Each row comes from the steps of one path. Every step used is in the known rows, and no mark comes twice. Write the path behind each row, first mark first.
In the rows, zero is written as 128.
Known rows
gade-sidu-zarage-domu: [136 123  94 153 135 137 115 176 108 107 103 159 135 134 132 127 122 127
 155 174 141 120 141]
mogog-domu-zarage: [155  95 177 126 101 138 158 165 129  85 165 178 118 142 148 139 113  98
 132 160 137 118 145]
sidu-zarage-domu: [143 130 124 135 123 147 114 155 139 138 106 123 130 156 107 103 140 113
 161 164 115 113 145]
koli-moze-gade-sidu-zarage: [142 127  47 134 101 115 148 161 113 141 115 130 112 137 197 158 129 102
 118 118 169  67 124]
daka-domu: [125 104 142 122 134 132 137 148 116  96 149 153 132 131 130 100 124 102
 172 137 130 112 145]
gade-moze-koli-mogog-domu-daka: [ 85  37 186 146  92 117 196 153 122  77 138 143 104  92 157 142  89 106
 135 109 126 121 141]
zozer-zarage-sidu: [114 123 123 137 137 108 131 105  92 121 140 132 150 121 119 125 136 137
 127 172 148 104 136]
sidu-zarage-domu-daka: [119 124 194 146 110 142 125 132 146 111 128  84 115 145 122 101 156 121
 194 157 125 129 140]
daka-domu-mogog: [112 110 206 132 115 110 147 123 137 113 144 177 115 129 125  96 139 135
 158 136 138 141 151]
sidu-gade-moze: [134 101 119 123 107 177 143 107  73 140 101 100 115 112 161 161 123 140
 115  99 138 121 119]
sidu-gade-moze-koli-mogog-domu-zarage: [121  41 153 146  66 163 185 176 100 115 137 162  94 124 158 178  91 113
 102 114 134  95 145]
daka-domu-zarage: [133  93 182 141 111 134 145 160 123  95 189 153 117 153 144 130 129 111
 159 145 139 101 150]
zozer-zarage-domu-daka: [ 66 109 213 156 129 127 116 103 131 113 168  86 147 131 122  98 161 115
 195 157 121  91 116]
moze-gade-sidu-zarage: [134 111  59 135 125 136 158 182 118 100 125 126 120 150 170 158 132 142
 107 161 143  96 133]
zozer-zarage-sidu-gade-moze-koli-mogog-domu: [ 95  44 105 135  98 138 182 141  54 104 113 162 132  98 127 147  96 115
 109 151 150  82 152]
sidu-gade-moze-koli-mogog-domu: [113  50 107 126  90 160 182 159  89 112 100 156 109 104 140 152  90 108
 109 105 126 105 144]
zozer-zarage-sidu-gade-moze: [118  97 112 133 117 154 145  88  35 126 113 105 139 104 149 158 131 150
 112 144 158  98 128]
koli-mogog-domu-zarage-sidu-gade-moze: [157  77 158 127  67 147 181 130  68  67 116 202 115 131 164 153  69 107
 109 151 170 102 131]
mogog-koli-moze-gade-sidu: [ 99  99  89 162 106 123 120 128 127 198 121 175 139 123 187 170 102 131
 129  97 178  92 130]
zarage-sidu-gade-moze-koli-mogog: [102  79  92 154  97 137 148 114  75 155  83 142 122  99 122 169 106 159
 103 125 157 126 137]
sidu-zarage-domu-mogog-koli-moze: [127 126 200 165  78 130  99 112 165 244  83 170 106 144 114 112 136 131
 162 106 152 133 168]

Which path is each row?
[119 125  93 126 100 117 124 104 150 180 130 123 125 139 173 129 137  90
 136 102 154  59 105] -> koli-moze-gade
[122  41 147 156  91 168 149 143  62 133 149 151 116 104 150 184 136 165
 160 171 180 123 169] -> daka-domu-zarage-sidu-gade-moze-koli
[ 92 101 109 150 118 106 143 152 150 153 129 139 119 129 102 138 119 132
 107 108 114 119 137] -> moze-koli-mogog
[115  66 161 151  89 115 171 190 156 105 165 189 107 139 121 149  99 101
 119 142 126 100 154] -> moze-koli-mogog-domu-zarage
[109 102 118 149  97 136 118 108 159 223 122 142 129 144 164 147 120 115
 137  92 155  82 135] -> mogog-koli-moze-gade
[109 117 159 160 124 128 126 155 116  81 126 116 125 122 152 124 137 136
 182 168 147 133 136] -> gade-sidu-zarage-domu-daka
[117 117 142 145  99 130 106 108 135 214 114 149 120 121 142 144 104 116
 138  70 159 122 147] -> mogog-koli-moze
[118 102  79 169 101 143 105 155 138 203  99 168 139 151 165 145 112 113
 167 136 166  77 146] -> mogog-koli-moze-gade-sidu-zarage-domu
[ 99  49 168 141  78 138 182 118  81  81 107 149 113  81 147 140  92 132
 144 142 168 133 148] -> zarage-sidu-gade-moze-koli-mogog-domu-daka
[128 127  55 150 108 122 116 154 129 158 104 148 136 144 181 129 135  87
 162 151 163  52 119] -> koli-moze-gade-sidu-zarage-domu
[136 138 187 148 106 125 122 128 157 154 100 152 112 151 101  97 158 143
 151 162 125 143 149] -> sidu-zarage-domu-mogog
[166 100 157 119  86 160 145 131  93  86 134 180 127 134 136 131 117 124
 143 190 176 128 153] -> mogog-domu-zarage-sidu-gade
[148  97 153 145  89 164 138 103  58 131 120 135 118 117 168 183 122 168
 112 156 179 126 130] -> domu-zarage-sidu-gade-moze
[150 125 154 139  95 151 120 106  96 135 138 139 125 136 129 157 142 161
 131 173 173 133 136] -> domu-zarage-sidu-gade
[117  38 160 158  81 128 190 189 116 101 153 188 103 121 160 175  85 102
  97 127 129  92 145] -> gade-moze-koli-mogog-domu-zarage
[124  55 101 130  90 144 169 140  71 106  85 195 128  93 132 142  84 122
 115 150 159 121 153] -> zarage-sidu-gade-moze-koli-mogog-domu
[110  98 204 121  97 105 177 135 145  37 145 151 114 128 142  86  85  80
 147 114 125 120 125] -> koli-mogog-domu-daka
[106 113 218 158 103 127 123 108 154 197 117 172 117 129 105 136 126 184
 117 114 137 178 160] -> domu-mogog-koli
[ 90  94 153 179  91 136 120 132 147 177 121 131 126 137 180 138 128 123
 191 128 174  92 141] -> mogog-koli-moze-gade-sidu-zarage-domu-daka
[125 132 159 162 117 111 125 148 124 124  97 184 120 130 125 118 142 158
 141 175 146 152 143] -> gade-sidu-zarage-domu-mogog
[113  46 146 162  81 144 166 149  74 121 145 169 112 123 144 168 107 145
 136 145 169  99 157] -> daka-domu-zarage-sidu-gade-moze-koli-mogog
[150 124  81 136 126 126 149 179  99  89 113 133 110 125 153 155 116 144
 109 142 147 139 148] -> gade-sidu-zarage
[ 85  43 178 133  78 153 193 141 103  90 124 119  97  92 155 144 102 116
 137  99 137 122 137] -> sidu-gade-moze-koli-mogog-domu-daka
[140  42 138 146  82 172 160 147  62 120 120 175 119  95 152 182 117 152
 132 185 178 130 166] -> mogog-domu-zarage-sidu-gade-moze-koli
[119 121 170 180  89 116 101 130 131 215  83 205 114 122 138 137 118 145
 154 112 176 142 167] -> gade-sidu-zarage-domu-mogog-koli-moze
[151  98 167 134  87 102 163 144 126  58 145 229 131 148 131 118  74  91
 121 182 161 110 139] -> koli-mogog-domu-zarage-sidu
[113 123  65 140 113 101 128 125 115 151 128 159 135 119 201 151 120 102
 127 112 174  65 103] -> koli-moze-gade-sidu
[100  96 161 184 107 139 128 155 158 181  99 195 130 155 125 143 136 184
 144 181 145 130 155] -> moze-gade-sidu-zarage-domu-mogog-koli
